Each row was made from one small tree. Brackets hold a mark, then the marks that hang from it, in the order of their numbers. Every link used is in the known rows. Write each row's tree.
Known rows:
{Z_865 {Z_509 {Z_229 Z_314 Z_385}} Z_786}: [ 2.11  0.69  0.73  2.32  4.38  0.82  0.35  2.06 -1.18 -2.99  3.22  1.97
 -3.16  1.00  0.16  6.28  0.66  1.97  1.54  1.10 -0.26  1.45  0.02 -1.24
  3.15]
{Z_385 {Z_865 Z_509 {Z_786 Z_247}}}: [-2.12  1.53  1.55  0.25  2.63  3.64 -0.29  1.77  0.79 -2.02  2.44 -1.11
  1.21  0.08  0.00  0.02  0.99  0.55 -1.85  0.87 -0.77  0.02  1.91 -1.61
  1.07]
{Z_229 Z_385}: [ 0.00  0.19 -0.13  1.53 -1.74 -2.42 -0.10 -0.95 -1.25  1.26 -0.19  0.13
  1.71 -2.31 -0.44  2.15 -1.65 -2.28 -0.40 -0.33  1.92  1.20 -3.31 -1.29
 -0.56]
{Z_509 Z_865}: [-1.45 -1.84  0.77 -1.24 -3.34  1.43  1.63 -1.35  1.17  0.92  0.13 -0.09
  0.56 -0.10 -0.97  1.16  0.34  1.12 -1.79 -0.49 -1.61  2.85 -1.41  0.83
 -2.85]
{Z_509 {Z_229 Z_314 {Z_385 Z_247}}}: [ 2.54  0.90  1.19 -0.79 -0.59 -3.31 -0.28 -0.52 -1.23 -0.17 -0.29  2.45
 -1.90 -0.77  0.37  4.32 -0.61  0.56  1.75 -1.88  0.13  1.05 -2.80 -0.72
  0.38]
{Z_385 Z_229 Z_247 {Z_865 Z_509}}: [-1.85  0.09 -0.72 -2.63 -1.00  1.04 -1.91 -0.34  2.66  0.57  2.03 -2.58
  0.74 -0.11  1.07 -3.35  1.98  2.07 -4.03  0.11 -2.12 -0.21  2.44 -1.62
 -3.34]
{Z_247 Z_786}: [-0.80 -0.16  1.95  2.54  1.38 -1.20 -0.61 -1.54 -2.37 -0.30 -2.01 -0.04
  0.08  0.18 -0.61  0.57 -0.06 -1.18  0.53 -0.89 -0.81  0.66 -1.62  0.28
 -2.80]
{Z_229 {Z_385 {Z_247 Z_786} Z_865} Z_509}: [-0.97  1.36 -1.68  1.31 -1.42 -1.42 -2.35 -2.49 -1.85 -1.14 -1.07  2.30
  0.02 -0.74 -1.35 -3.12 -2.03 -0.92 -1.57 -2.71 -0.07 -3.13 -3.05 -0.25
  0.71]
{Z_247 {Z_786 {Z_865 Z_385 Z_509}}}: [-1.41  0.88 -1.16  2.04  2.28  0.87 -2.63 -1.58 -0.63 -0.87 -1.45  0.04
 -0.11  1.29 -0.96 -2.14  0.45 -2.70  0.82 -0.61 -1.07 -1.21  0.75 -0.45
 -0.17]
{Z_229 Z_314 {Z_509 {Z_865 Z_385 Z_786}}}: [ 2.61 -2.47  0.09  1.26 -2.19  1.80  0.82  0.09 -0.64 -0.49 -2.00  1.53
 -1.79  1.60 -2.53  0.85 -0.51  2.09  2.42  1.44  1.28 -1.43 -0.93  1.60
  0.98]
{Z_509 Z_229 {Z_865 Z_786}}: [ 0.92 -0.45  1.75 -2.40  0.28  1.21  3.00  0.41  0.64 -1.17  2.94  1.93
 -2.10  1.54 -0.54  3.63  0.74  2.78 -0.34 -0.22 -2.69  3.84 -0.70  1.61
  0.00]
{Z_385 {Z_247 Z_786} Z_865}: [-2.89  2.16  0.56 -0.90  0.37  0.06 -1.96 -3.32 -0.04 -0.30 -0.91 -0.42
  2.26 -0.71  0.17 -3.95 -1.14 -0.20 -2.10 -2.30 -2.36 -1.62 -0.29  0.15
 -3.18]
{Z_865 {Z_786 Z_247}}: [-1.03  0.59  2.62  1.89  2.85  0.24  3.57  1.84 -1.79  0.12  0.36  0.15
  1.76 -1.90  1.24  2.92 -1.98 -0.03  0.75  0.45  0.79  1.20 -0.50  2.13
  1.41]
{Z_229 Z_314 Z_509}: [ 2.69 -2.67  1.23  1.59 -2.27 -0.15 -0.28  1.05 -1.61 -1.64 -3.48  0.42
 -1.79  1.01 -2.18  2.24 -0.01  1.22  1.46 -0.88  1.18 -0.83 -1.91 -0.73
 -0.58]
{Z_786 {Z_865 Z_385 Z_509}}: [-1.37  0.47 -3.09 -0.89 -0.35  1.91 -1.81 -0.16  2.02 -0.77  0.11 -1.57
  1.07  0.79 -0.30 -2.26  0.90 -2.80 -0.82 -0.59 -0.12 -0.17  1.75 -2.37
  1.49]
{Z_509 {Z_229 Z_314} {Z_865 Z_385 Z_786}}: [ 2.98 -0.42  1.26 -1.91 -0.40  1.06  1.97 -0.10  1.09  0.38  1.39  2.15
 -2.39  1.82 -0.70  2.78  0.66  2.40  3.01  2.18 -0.40  1.47  0.09  1.77
  1.36]
{Z_385 Z_229 {Z_247 {Z_786 Z_865}}}: [-1.36 -0.25 -0.40 -0.27  0.57 -1.34 -0.87 -1.73 -0.31  2.04 -1.09 -1.08
  0.94 -0.79  0.46 -2.97 -0.93 -0.07 -0.84 -1.15 -1.99 -0.63  0.60  2.25
 -3.98]
{Z_229 Z_314 Z_385 {Z_509 {Z_865 Z_786}}}: [ 2.80 -1.54 -0.17  3.11 -1.68  1.32 -0.28 -0.22 -2.10 -0.29 -1.08  2.92
 -1.61  0.09 -3.76  2.73 -2.36  1.34  2.20  1.33  1.57 -1.83 -3.03  1.31
  1.55]
{Z_229 Z_314}: [ 1.85 -1.54  2.51  1.01 -1.18 -0.07 -0.11  0.29 -0.90  0.47 -2.51 -1.14
  0.51 -0.64 -1.30  3.61 -0.29  0.35  1.99  0.53  1.21  0.78 -1.11 -0.82
 -2.27]
{Z_865 {Z_385 Z_229}}: [ 0.97 -1.59 -0.82 -1.03 -3.19 -2.54  0.73 -0.31  1.25  3.15 -0.57 -2.39
  1.31 -0.39  1.02 -1.98  1.29 -1.51  0.50  2.84  2.85  0.67  0.52 -0.78
 -1.53]
{Z_229 Z_509}: [ 0.17 -2.18 -0.03  0.35 -2.69 -1.17  0.92  0.59 -1.07 -2.01 -1.75  0.27
 -1.04  0.74 -0.75  0.48  0.30  0.22 -1.81 -2.40  0.13  0.86 -2.20 -0.99
 -0.36]

Write each row's tree:
[ 0.40 -0.98  1.82 -0.71  0.54  2.58  0.21  3.27  0.61 -0.32  1.83 -2.43
  1.14  0.66 -1.61 -3.22  1.14  1.30 -1.93  2.79  0.27 -0.87  2.54  0.06
 -0.64]  {Z_385 {Z_229 Z_509} {Z_865 {Z_786 Z_247}}}
[ 2.92  0.93  2.14 -1.18 -0.56 -1.19 -1.48  0.66 -0.25 -0.89  0.60  1.01
 -1.15  0.22 -1.48  3.16  0.63 -0.03  1.45 -0.12  0.28  0.88 -1.37 -2.42
  0.29]  {Z_509 {Z_229 Z_314 {Z_385 Z_865}}}
[ 0.04  0.15  2.49 -2.07  0.81  1.20  3.42  0.98  0.30 -0.68  2.50  2.87
 -2.12  0.83  0.28  3.81  0.67  2.60  0.14 -0.82 -2.45  3.20 -0.62  2.67
  1.16]  {Z_509 Z_229 {Z_865 {Z_786 Z_247}}}
[-0.21 -0.34 -2.07 -1.73 -1.51  0.74 -0.95  0.17  2.12  1.60 -0.49 -2.95
  2.81  0.01 -1.09 -3.84 -0.06 -3.16 -0.43  0.90  0.82 -0.18  1.85 -0.96
 -0.43]  {Z_786 {Z_865 {Z_385 Z_229}}}
[-3.12  1.83 -1.59 -0.36  0.82  1.97 -0.52  1.04  1.40  0.12 -1.02  0.31
  0.93 -0.57  1.58 -1.74  0.58 -3.14  0.13 -1.63  0.29 -1.58  2.00 -0.15
  3.90]  {Z_786 Z_247 {Z_865 Z_385 Z_509}}
[-2.90  1.43 -1.19  0.69  1.37 -0.92 -1.07 -3.00 -0.89 -0.38 -1.63  0.92
  0.57 -0.69  1.15 -1.10 -1.54 -0.55 -0.91 -3.90 -2.60 -0.75 -0.86  1.14
 -1.68]  {Z_385 {Z_247 {Z_786 {Z_865 Z_509}}}}
[ 0.23  0.14  0.08  1.82  1.64  0.47 -2.37 -1.28 -0.88  0.92 -2.16 -1.09
  0.81  0.81 -2.09 -2.71 -0.29 -2.65  2.14  0.90 -0.07 -1.68  0.98  0.53
 -1.60]  {Z_247 {Z_786 {Z_865 {Z_385 {Z_229 Z_314}}}}}
[ 1.10 -0.29 -2.01  0.08 -0.16 -2.12  2.38 -0.48  0.07  1.96  0.35 -0.31
  0.96 -0.55  1.88 -2.66 -1.66  0.48  1.03  2.48  2.44 -1.17  0.60  2.42
  1.20]  {Z_865 {Z_385 {Z_229 Z_509} Z_247} Z_786}
[ 3.31  0.20  1.97 -0.22 -0.54 -2.58 -0.51  0.57 -1.19 -0.48 -0.05  1.60
 -1.97 -0.10 -0.74  4.94  0.27  0.06  2.10 -0.66  0.69  1.59 -2.31 -1.48
  0.45]  {Z_509 {Z_229 Z_314 Z_385}}
[-1.82  0.81  1.30  2.81  4.43  1.81  2.31  2.37 -1.13 -1.87  1.82  1.13
 -1.08 -0.46  2.03  4.46  0.27  1.25  0.03  0.16 -0.36  1.14  0.50  0.45
  3.01]  {Z_865 Z_509 {Z_786 Z_247}}
[ 1.62 -0.78 -0.46  0.46  0.51 -1.11  2.26  0.79  0.42  2.50  1.31 -2.20
  1.89 -0.45  0.82 -1.14 -0.50 -0.66  1.66  4.85  3.18  0.47  1.36  1.02
  0.38]  {Z_865 {Z_385 Z_229} Z_786}
[-1.03  0.81  0.15  1.56  3.39  1.14 -2.49 -0.63 -1.07 -2.19 -0.56  0.47
 -1.30  1.82 -1.42 -0.20  0.89 -1.66  0.03 -1.94 -2.71  0.07  0.46 -0.83
 -0.58]  {Z_247 {Z_786 {Z_865 {Z_509 Z_229}}}}
[-0.62 -1.87  0.31  0.41 -1.59  1.47  2.50  0.61 -0.82 -1.39 -0.46  1.89
 -1.31  0.77 -0.96  0.68 -0.46  1.89 -1.18 -1.42 -0.73  0.61 -1.58  2.05
  0.95]  {Z_229 {Z_509 {Z_865 {Z_786 Z_247}}}}
[-0.15  0.36 -2.71  0.74  1.82 -0.74  1.25 -0.34  1.04  1.04  2.35 -0.14
 -0.71  0.10  3.22 -0.66  0.47  1.39  0.36  2.98  1.18 -0.44  2.15  0.70
  1.91]  {Z_865 {Z_385 Z_229 Z_247} Z_509 Z_786}
[-1.54  1.41  2.48 -0.47  1.72  2.52  0.49  1.23  0.46 -0.65  1.31 -1.78
  3.18 -0.83 -0.60 -1.03 -0.60 -0.35 -1.37  0.99  0.05  0.02  1.20 -0.51
 -0.13]  {Z_385 {Z_865 {Z_786 Z_247}}}
[-0.79 -0.82 -0.60 -3.01 -2.75  0.14 -1.11 -0.29  1.69  0.35  0.42 -2.01
  1.09  0.06 -0.19 -5.28  0.61  1.85 -3.92 -0.65 -1.35 -1.22  1.16 -0.32
 -3.20]  {Z_385 {Z_229 Z_509} Z_247 Z_865}
[-0.81 -0.23 -2.99 -1.19 -0.52  1.88 -1.96  0.63  2.46  0.16  0.52 -2.24
  0.79  1.11 -0.51 -2.85  1.47 -2.31 -0.83  0.63 -0.01 -0.24  2.78 -2.25
  0.71]  {Z_786 {Z_865 {Z_385 Z_229} Z_509}}
[-0.38  1.36  0.46  1.26  1.44 -1.04  3.42  0.51 -0.55  1.92 -0.19  0.35
  1.99 -1.73  2.30  0.12 -1.69 -1.50  2.48  2.38  3.29 -0.50  0.21  2.22
  3.33]  {Z_865 Z_385 {Z_786 Z_247}}
[-0.18 -0.22 -1.34 -0.38 -2.00 -3.63  0.18 -2.60  0.35  3.50 -1.65 -0.68
  0.77 -0.94  2.23 -3.44 -0.11 -1.08  0.84  1.18  1.53 -0.99  0.02  1.30
 -1.85]  {Z_865 {Z_385 Z_229 {Z_247 Z_786}}}
[-2.45  2.16 -0.32 -0.44  2.10  1.89 -0.62  2.14  0.40 -1.52  0.31  1.66
 -0.63 -0.40  0.69  1.23  0.60 -1.98 -0.50 -3.38 -1.49 -0.14  0.87 -0.50
  3.77]  {Z_786 Z_247 {Z_865 {Z_509 {Z_229 Z_385}}}}
[-0.33 -2.17 -1.03 -1.41 -2.32 -0.89  2.02 -0.59  0.22  1.30  0.21  0.31
 -0.65 -0.21  0.74 -1.63 -0.71  3.07 -2.30 -0.81 -1.44  0.37 -0.42  2.88
 -2.69]  {Z_385 {Z_229 {Z_509 {Z_865 Z_786}}} Z_247}
[ 0.79  1.53 -0.05  3.03  0.37 -1.44 -2.43 -2.74 -2.40  1.58 -2.77  1.78
  0.91 -2.30 -1.37  1.41 -3.66 -1.49  3.08 -0.78  1.11 -2.66 -2.72  0.96
 -0.55]  {Z_229 Z_314 {Z_385 {Z_247 {Z_786 Z_865}}}}
[-0.37 -1.29  0.76 -1.87 -0.74  2.58 -2.22  1.90  2.51 -0.25  2.73 -3.97
  0.53  1.20 -1.10 -2.04  3.83  1.20 -3.49  2.60 -1.04  1.03  3.24 -3.63
 -3.14]  {Z_385 Z_229 {Z_865 Z_509}}
[-0.08 -0.65 -1.73 -1.76 -3.43 -3.58  0.86 -1.81  1.31  3.71 -1.04 -1.33
  1.53 -1.28  2.62 -2.89  0.01 -0.83 -0.02  1.13  2.01 -0.12  0.11  0.55
 -1.59]  {Z_865 {Z_385 Z_229 Z_247}}
[-0.63  1.54 -2.33 -0.62  0.45 -3.02 -0.83 -2.34  0.52 -1.00  0.20  2.75
 -3.72  1.29  3.72  0.09  2.35  0.44  0.54 -1.77 -0.83 -0.32 -0.25 -1.05
  2.16]  {Z_865 {Z_385 {Z_247 Z_786}} {Z_509 Z_229}}
[ 0.78 -2.19  1.03 -2.14 -2.56  1.64 -1.58  2.01  1.60 -0.42  1.06 -3.54
  0.83  1.37 -2.44 -4.06  2.40  0.91 -3.31  1.76 -0.17 -0.05  1.84 -2.25
 -3.08]  {Z_385 {Z_229 Z_509} Z_865}
[ 1.95 -0.58 -1.05  2.52 -2.49 -2.27 -1.14 -1.43 -2.60 -0.04 -3.17  2.84
 -1.22 -1.32 -1.18  1.66 -3.00  0.45  1.71 -1.96  2.03 -2.80 -4.03  0.49
  1.06]  {Z_229 Z_314 {Z_385 Z_247} Z_509}
[ 0.57  1.85  0.45 -2.50 -0.94 -2.65 -0.54 -0.69  0.12 -0.83  1.44  1.55
 -0.64 -0.54  0.68  1.32 -0.10 -0.16 -1.10 -2.37 -0.92  1.40 -2.07 -1.50
  0.27]  {Z_509 {Z_229 {Z_385 Z_247 Z_865}}}
[ 1.57 -2.48  0.01 -0.52 -2.56 -1.90  0.30 -0.05 -0.54  1.34 -2.23 -0.25
 -0.94 -0.50  0.40 -0.49 -0.43  2.59 -0.11 -0.64 -0.03 -0.93 -0.54  1.49
 -3.00]  {Z_385 {Z_229 Z_314 Z_509} Z_247}
[ 0.90 -0.91 -2.12 -1.28 -1.80  1.20 -1.43  0.52  1.68  0.96 -1.34 -2.37
  1.68  0.68 -1.86 -3.68 -0.12 -2.63  0.52  0.95  1.14 -1.19  1.80 -0.83
  0.11]  {Z_786 {Z_865 {Z_385 {Z_229 Z_314 Z_509}}}}
[-1.14  1.32 -2.96  1.34  2.03 -0.70  1.38 -1.30  0.51 -0.26  1.52  0.90
 -0.44 -0.22  3.47  0.27 -0.58  0.80  0.57  1.04  1.01 -0.54  0.70  0.29
  3.21]  {Z_865 {Z_385 Z_247} Z_509 Z_786}
[-2.62  1.41 -0.73  0.31  0.91 -1.33 -0.64 -3.08 -1.15  0.29 -2.24  0.58
  1.45 -1.08  0.96 -1.74 -2.33 -1.09 -0.57 -3.84 -2.27 -0.76 -1.17  1.68
 -2.20]  {Z_385 {Z_247 {Z_786 Z_865}}}
[-2.67  1.77 -0.73 -0.85 -0.24  0.86  0.36  0.56  0.96  1.66 -2.05 -0.21
  2.86 -1.52  0.93 -2.77 -1.09 -4.02  0.81 -1.50  1.14 -1.48  1.01  1.00
  2.59]  {Z_786 Z_247 {Z_865 Z_385}}
[-0.53  1.28  1.72  1.25  5.05  0.86  2.31  3.13 -1.05 -3.13  2.76  2.41
 -3.11  0.68  2.52  5.61  1.58  2.05  0.31 -0.69 -1.34  1.96  0.69  0.20
  4.00]  {Z_865 {Z_509 Z_229} {Z_786 Z_247}}
[ 1.47 -0.07  0.41  0.67  0.61 -0.72 -1.23  1.02 -0.37 -2.36  1.29  1.68
 -3.80  0.99  0.40  5.38  2.45  1.17  0.31 -0.99 -0.69  1.79 -1.04 -3.15
  1.24]  {Z_865 {Z_509 {Z_229 Z_314 Z_385}}}
[ 1.91  0.20  1.26  1.37  4.47  1.25  0.89  2.46 -0.68 -3.52  2.85  1.22
 -3.41  1.85  0.55  6.12  1.50  2.72  1.16  0.71 -1.08  2.05  0.85 -1.24
  2.32]  {Z_865 {Z_509 {Z_229 Z_314}} Z_786}
[-0.11 -0.14  2.69 -1.16  1.38  2.51  0.36  2.75  1.08  1.19  2.50 -3.50
  2.70 -0.50 -0.97 -2.25  0.90  0.58 -1.50  3.76  0.28  0.19  3.11 -0.05
 -1.86]  {Z_385 Z_229 {Z_865 {Z_786 Z_247}}}
[ 0.61 -0.60 -1.65 -1.36 -1.39  1.24 -1.40  0.37  1.82  1.68 -1.05 -2.83
  2.53  0.17 -1.58 -3.15 -0.35 -2.90  0.74  1.45  1.24 -0.72  2.06 -0.91
 -0.56]  {Z_786 {Z_865 {Z_385 {Z_229 Z_314}}}}
